In the rows, zero is written as 128.
Known rows, with every way that one mark hangs from another
z849[z33 z189[z110[z578]] z622 z861]: [135 102 156 166  85  86 148  90 171 131 102  94 128 125 102 123 175  73
 108 108 158 122 170 121 134 112 115 143  88 114 134  81 156]
z241[z611]: [149 154 160 155  93 125 131 150 140 164  97 101 142  87 145 140 165 128
 157 120 150 128 116 150 118 131 139 104  91 109 114  95 126]
z801[z406[z110]]: [136 175 147 176 113 142 130 181 122 164 100 115 130  97 160 137 166 130
 135  82 127 169 114 133  98 134 173 108  88  64 115  89 138]
z801[z406[z110[z61 z578 z921]] z622]: [157 185 133 186 130 121 122 220 121 159  86 146 100 112 142 127 178 130
 131  79 127 173 135 128  89 131 195 115  80  71 134  95 153]
z913[z861]: [137 152 145 166 115 139 144 155 137 145 124 101 156  98 142 131 164 136
 124 108 131 168 113 126 112 128 164 112 125  86 113  87 148]
z611[z768]: [151 148 155 148 101 118 138 132 116 146 109  87 152  99 169 147 150 153
 136 113 109 159 115 129 114 130 146  96  96  89  93  71 148]
z406[z110[z61 z241 z557[z485] z921[z235]]]: [117 199 144 139 124  69 128 195 133 138  91 148 108  52 110 159 147 112
 161  90  91 173  99 149  98 121 190 109 148  53 115 129 125]
z801[z406[z110[z61 z241 z557[z485]]] z622]: [145 181 147 175 119 103 112 215 113 135  85 136 118 115 144 132 166 135
 127  98 142 175 126 136  86 120 202 120  91  45 139  73 139]
z801[z406[z110[z578 z921[z200 z235]]] z622]: [162 187 143 185 135 134 133 210 120 158  89 147 106 113 141 138 179 128
 135  85 139 194 135 119 105 138 198 129  80  67 130  79 145]
z849[z189[z110[z406 z578]] z861]: [138 125 150 158 118 114 149 133 123 147  98 110 162  93 102  93 179 109
 117  76 135 140 162 131 113 118 137 118  82  96 116 117 160]
z235[z921[z200]]: [154 180 176 151 103 118 156 125 114 151 126 104 155  93 138 123 166 136
 145 104 131 152  94 130 125 121 161 109 113  88 100  77 129]
z200[z921]: [136 165 136 155  96 133 126 141  98 163 115  94 150  56 149 147 159 130
 136 111 155 131 114 142 106 123 138 119  92  86 126  70 134]
z241[z110[z61 z406 z557[z485] z578 z622]]: [132 176 160 115 120  99 112 175 102 138 115 164 124  58  95 127 184 131
 146 100 107 134 125 167  78 104 182 156 117 101 136 132 116]
z189[z110[z61 z241 z921]]: [154 174 117 152 116  98 127 191 104 145 106 122 133  43 116 119 159 139
 154  62 110 141 151 161 100 117 175  79 111  65 120 150 140]
z406[z110[z61 z578 z622]]: [115 184 180 143 123  89 143 194 143 144 108 132 102  75 119 121 181 106
 145  68  82 139 117 158  89 128 195 131 112  93 109 127 139]
z241[z611[z768[z110[z61 z406 z622]]]]: [153 159 165 123  99 108 120 173 133 155  98  95 139  79 151 133 174 147
 155 121 122 130 141 152 121 126 143 111  96 111 117  89 123]
z921[z200 z235]: [142 166 176 144 103 118 150 129 122 154 125 127 149  78 127 165 166 136
 165  94 128 178 100 129 134 120 168 112 102  90  98  84 132]
z849[z189[z110] z622 z861]: [131  85 153 146  88  87 147 121 146 134 104  98 164 130 124 127 172  92
 117 118 166 128 166 133 128 109 125 114  83  97 126  88 161]
z241[z611[z768]]: [156 151 162 144  91 119 129 146 136 159  91  85 143  95 158 147 160 143
 155 133 131 136 124 143 129 135 134 101  91 109 102  76 131]
z189[z110]: [150 158 149 167  99 135 139 153 105 150 111 109 161  65 141 116 167 130
 143  77 134 149 129 147 108 135 173  93  93  76 113 130 148]
z768[z110[z61 z241 z406]]: [142 173 138 136 122 100 114 189 105 147 122 113 143  53 128 118 176 153
 134  63 119 140 130 151  86 104 162 104 116  77 139 101 113]
z189[z110[z61 z241[z611] z557 z578 z921]]: [150 188 137 140 114  90 109 207 112 135 104 120 107  39  83 119 163 137
 166  74 125 127 150 169 102 119 180 115 124  83 116 151 123]
z611[z768[z110[z61 z578]]]: [144 159 160 130 102 102 126 157 115 145 123  85 132  89 155 141 163 159
 136  97  98 149 108 131 106 123 157 112 107 103 108  72 137]
z849[z622]: [134 126 156 149  90 107 132 136 142 145 127 109 145 109 155 158 161 117
 138 121 159 140 125 138 111 115 145 113  97  94 120  77 137]
z768[z110[z578]]: [138 164 161 147 111 130 134 164 119 153 139  97 133  78 139 129 173 134
 133  79 141 146  95 135  90 125 167 136 110 102 131  84 118]
z241[z611[z768[z110[z406 z578]]]]: [157 162 162 135 103 123 122 163 131 160  99  88 138  82 149 136 174 147
 151 120 129 139 131 142 124 136 139 120  96 114 113  75 119]
z768[z110[z61 z241 z557[z485] z578 z622]]: [112 182 176  98 117  74 114 207 120 114 152 113 112  56 106 125 162 136
 143  89 130 133 114 166  72  93 196 167 137  81 142  97  97]
z189[z110[z61 z557 z622 z921[z200]]]: [144 174 157 125 105  92 127 192 109 130 118 140 128  48 103 111 170 129
 167  82 121 131 150 169 102 113 201 118 120  85 114 168 149]
z801[z406[z110[z241 z557]] z622]: [158 176 146 188 124 125 120 212 110 137  81 124 122 123 148 131 168 133
 122  94 159 175 132 132  89 130 194 122  86  46 135  67 135]
z611[z768[z110[z61 z406 z557 z578 z921]]]: [149 174 146 125 117 102 113 173 109 144 115 108 126  69 136 135 163 160
 142  95  99 155 126 133 102 122 161 120 123  98 109  97 137]
z801[z406[z110[z61 z557]] z622]: [151 175 151 186 111 117 115 207 114 146  80 137 119 122 150 129 173 133
 127  93 144 166 122 132  89 127 197 110  82  61 133  88 153]
z849[z861]: [142 118 148 158 104 116 136 125 136 144 115  94 162 103 145 121 150 127
 122 100 153 142 113 137 101 120 146 107  94  98 109  74 163]

Rows
[148 173 126 126 150 102 144 208 127 130 126 124 117  55 122 129 148 125
 148  86 130 147 169 167  85 105 169 129 118  66 125 121 112] | z110[z241 z622 z921]
[166 172 118 141 122 113 125 159  98 173  92 170 135  57 108 153 186 141
 158  85  95 155 125 146 110 115 156  94 109 102 127 136 131] | z241[z110[z61 z406 z921[z200 z235]]]
[146 191 122 131 143  99 114 210 111 152 128 128 113  38 105 117 176 149
 142  53 110 146 142 148  82 107 167 124 127  88 138 117 111] | z768[z110[z61 z241 z406 z578 z921]]
[133 194 150 143 154 100 151 215 141 137 106 128  94  64 111 127 168 103
 145  70  99 159 142 157  89 133 190 146 127  72 113 117 116] | z406[z110[z241 z578 z622 z921]]
[137 187 136 148 127 111 121 225 132 156  96 126 104  77 138 133 167 131
 150  82 114 152 149 156  96 119 177 113  98  64 124 110 123] | z801[z406[z110[z61 z241[z611] z622 z921]]]
[137 204 138 122 128  65  99 217 135 137 107 137  73  36  61 160 147 141
 182  86 121 135 131 164 105 101 164 126 140  92 115 137 101] | z110[z61 z241[z611] z557 z578 z921[z235]]
[160 165 150 133 106 122 125 167 133 165  93 101 141  71 152 149 167 146
 160 122 128 152 135 138 133 137 135 104 101 105 116  89 121] | z241[z611[z768[z110[z406 z921[z235]]]]]
[129 196 157 161 131 113 141 182 138 151  95 141 100  64 108 151 160 102
 156  81 109 174  96 135 104 145 186 132 136  81 103 130 133] | z406[z110[z557 z578 z921[z235]]]
[158 170 145 195 120 138 130 199 116 154  82 130 129 126 165 129 176 129
 121  92 149 179 129 124  95 137 190 111  71  59 134  73 150] | z801[z406[z110] z622]
[144 161 172 125  92 111 120 158 135 149 106  87 135  87 149 147 162 142
 155 140 137 141 110 142 122 133 148 132 108 109 114  68 116] | z241[z611[z768[z110[z557[z485] z578]]]]
[153 157 153 154 105 130 125 144 102 146 106 123 129  93 111 150 172 129
 137 105 140 134  88 148  90 126 162 138 112 108 124  99 116] | z241[z110[z557 z578]]
[127 178 155 156 114 121 126 201 126 157 105 126 118  89 151 129 171 130
 141  78 112 155 130 147  92 121 183 112  89  68 119 107 139] | z801[z406[z110[z61 z622]]]
[131 157 156 147 112 106 151 161 110 152  99 136 152  73 111 103 186 113
 139  72 106 132 166 147 106 108 152  99  85  83 123 161 144] | z849[z189[z110[z61 z406 z622]]]
[137 182 141 111 137  87 126 222 124 136 143 117 100  50 110 122 169 137
 145  66 116 132 139 163  77 100 180 141 127  91 142 115 105] | z768[z110[z61 z241 z578 z622 z921]]
[149 164 161 117 121 107 123 178 104 123 118  89 146  76 148 130 159 159
 133 104 121 156 144 144 102 118 163 132 118  76 115  74 117] | z611[z768[z110[z241 z406 z557 z622]]]
[156 166 139 131 124 110 132 172 113 141 122  82 127  82 149 145 154 157
 135  98 110 163 125 131 105 127 154 122 117  88 111  65 121] | z611[z768[z110[z241 z578 z921]]]
[137  94 152 168  79  85 150  85 170 133  95  93 141 127 114 126 171  73
 108 114 161 123 169 121 137 111 111 127  88 106 136  83 160] | z849[z33 z189[z110] z622 z861]
[126 186 160 109 122  93 120 210 127 139 141 137 101  46 104 137 165 130
 159  78 127 141 116 154  87 106 187 147 134 100 137 140 116] | z768[z110[z61 z557 z578 z622 z921[z235]]]
[149 188 141 116 155  99 134 227 144 135 125 120  85  50  93 125 162 122
 161  90 132 133 178 174  94 112 167 162 116  94 123 116  93] | z110[z241[z611] z578 z622 z921]
[133 182 151 174 119 142 129 186 124 163 106 116 117  94 148 134 170 130
 135  76 123 169 116 132  96 134 177 124  88  72 113  88 134] | z801[z406[z110[z578]]]
[131 158 172 107  97  89 123 165 116 128 127  96 141  84 158 141 154 152
 141 120 107 149 112 143 100 114 171 126 119  88 115  81 133] | z611[z768[z110[z61 z557[z485] z622]]]
[125 190 163 141 119  95  96 174 110 143 118 149 113  49  82 112 174 147
 150  65 109 131 126 152  81 104 176 132 119 102 106 143 140] | z110[z61 z406 z557 z578]
[149 160 150 141 109 117 128 179 121 146 119  83 143  76 143 136 167 139
 139  95 155 137 114 150 100 119 153 119 113  85 139  71  98] | z768[z110[z241[z611]]]
[164 186 128 188 143 129 127 225 117 149  86 133 104 112 141 128 173 131
 125  81 143 183 146 128  89 134 193 127  83  55 136  75 135] | z801[z406[z110[z241 z578 z921]] z622]
[128 195 144 151 130 121 127 216 131 162 109 142  97  72 132 138 169 127
 151  69 103 169 136 143  96 123 185 123  96  72 119 122 135] | z801[z406[z110[z61 z578 z622 z921[z235]]]]
[140  99 146 165  87  77 147  96 166 124  95  86 138 124 107 127 168  78
 106 110 162 123 178 127 134 106 110 130  92  95 138  73 147] | z849[z33 z189[z110[z241]] z622 z861]
[132 185 157 113 139  95 117 216 113 134 140 120 119  44 108 104 185 146
 136  54 114 133 155 163  77  98 180 146 116  87 141 109 102] | z768[z110[z61 z241 z406 z578 z622]]
[155 179 118 156 120 117 123 183 101 162 101 149 145  30 119 103 175 139
 155  57 101 149 162 153 102 125 174  78 103  78 118 176 159] | z189[z110[z61 z406 z921]]
[119 195 166 136 129  82 133 210 143 139 103 147  85  63 100 127 169 103
 156  77  91 140 118 160  85 127 201 142 136  91 109 152 139] | z406[z110[z61 z557 z578 z622 z921]]
[120 181 163 150 114 129 126 194 125 145 110 127 125  89 151 134 160 123
 140  99 132 169 119 144  91 125 191 138 101  57 120  96 130] | z801[z406[z110[z557[z485] z622]]]
[143 185 141 125 147 120 122 200 118 137 115 166 128  37 107 110 161 123
 155  92 137 150 171 160  83 112 178 145 126  79 119 166 133] | z110[z406 z557 z622 z921]
[122 181 181 151 130 113 153 185 142 143 109 123 111  81 128 122 178 100
 140  76 102 153 118 150  93 140 191 146 110  88 108 112 131] | z406[z110[z578 z622]]
[125  82 156 143  91  83 148 110 158 138 109  98 157 145 131 142 165  92
 114 130 168 127 148 126 121 101 112 118  86 106 124  66 156] | z849[z189 z622 z861]
[146 162 125 135 100  97 118 155 105 153  99 154 129  73 118 159 160 129
 152 119 115 139  87 154  87 112 165 110 129  95 135 130 130] | z241[z110[z61 z557[z485] z921]]
[103 182 177 125  96  74 107 158 126 132 137 136 109  65  99 138 151 133
 155 101 113 137  80 150  80 101 188 144 129  97 111 117 137] | z110[z61 z557[z485] z578]
[142 166 145 140 102  74 113 182 129 145 101 101 123  72 118 138 160 148
 156  91 118 114 130 168 102 101 148  85 105  87 119  99 115] | z110[z61 z241[z611]]
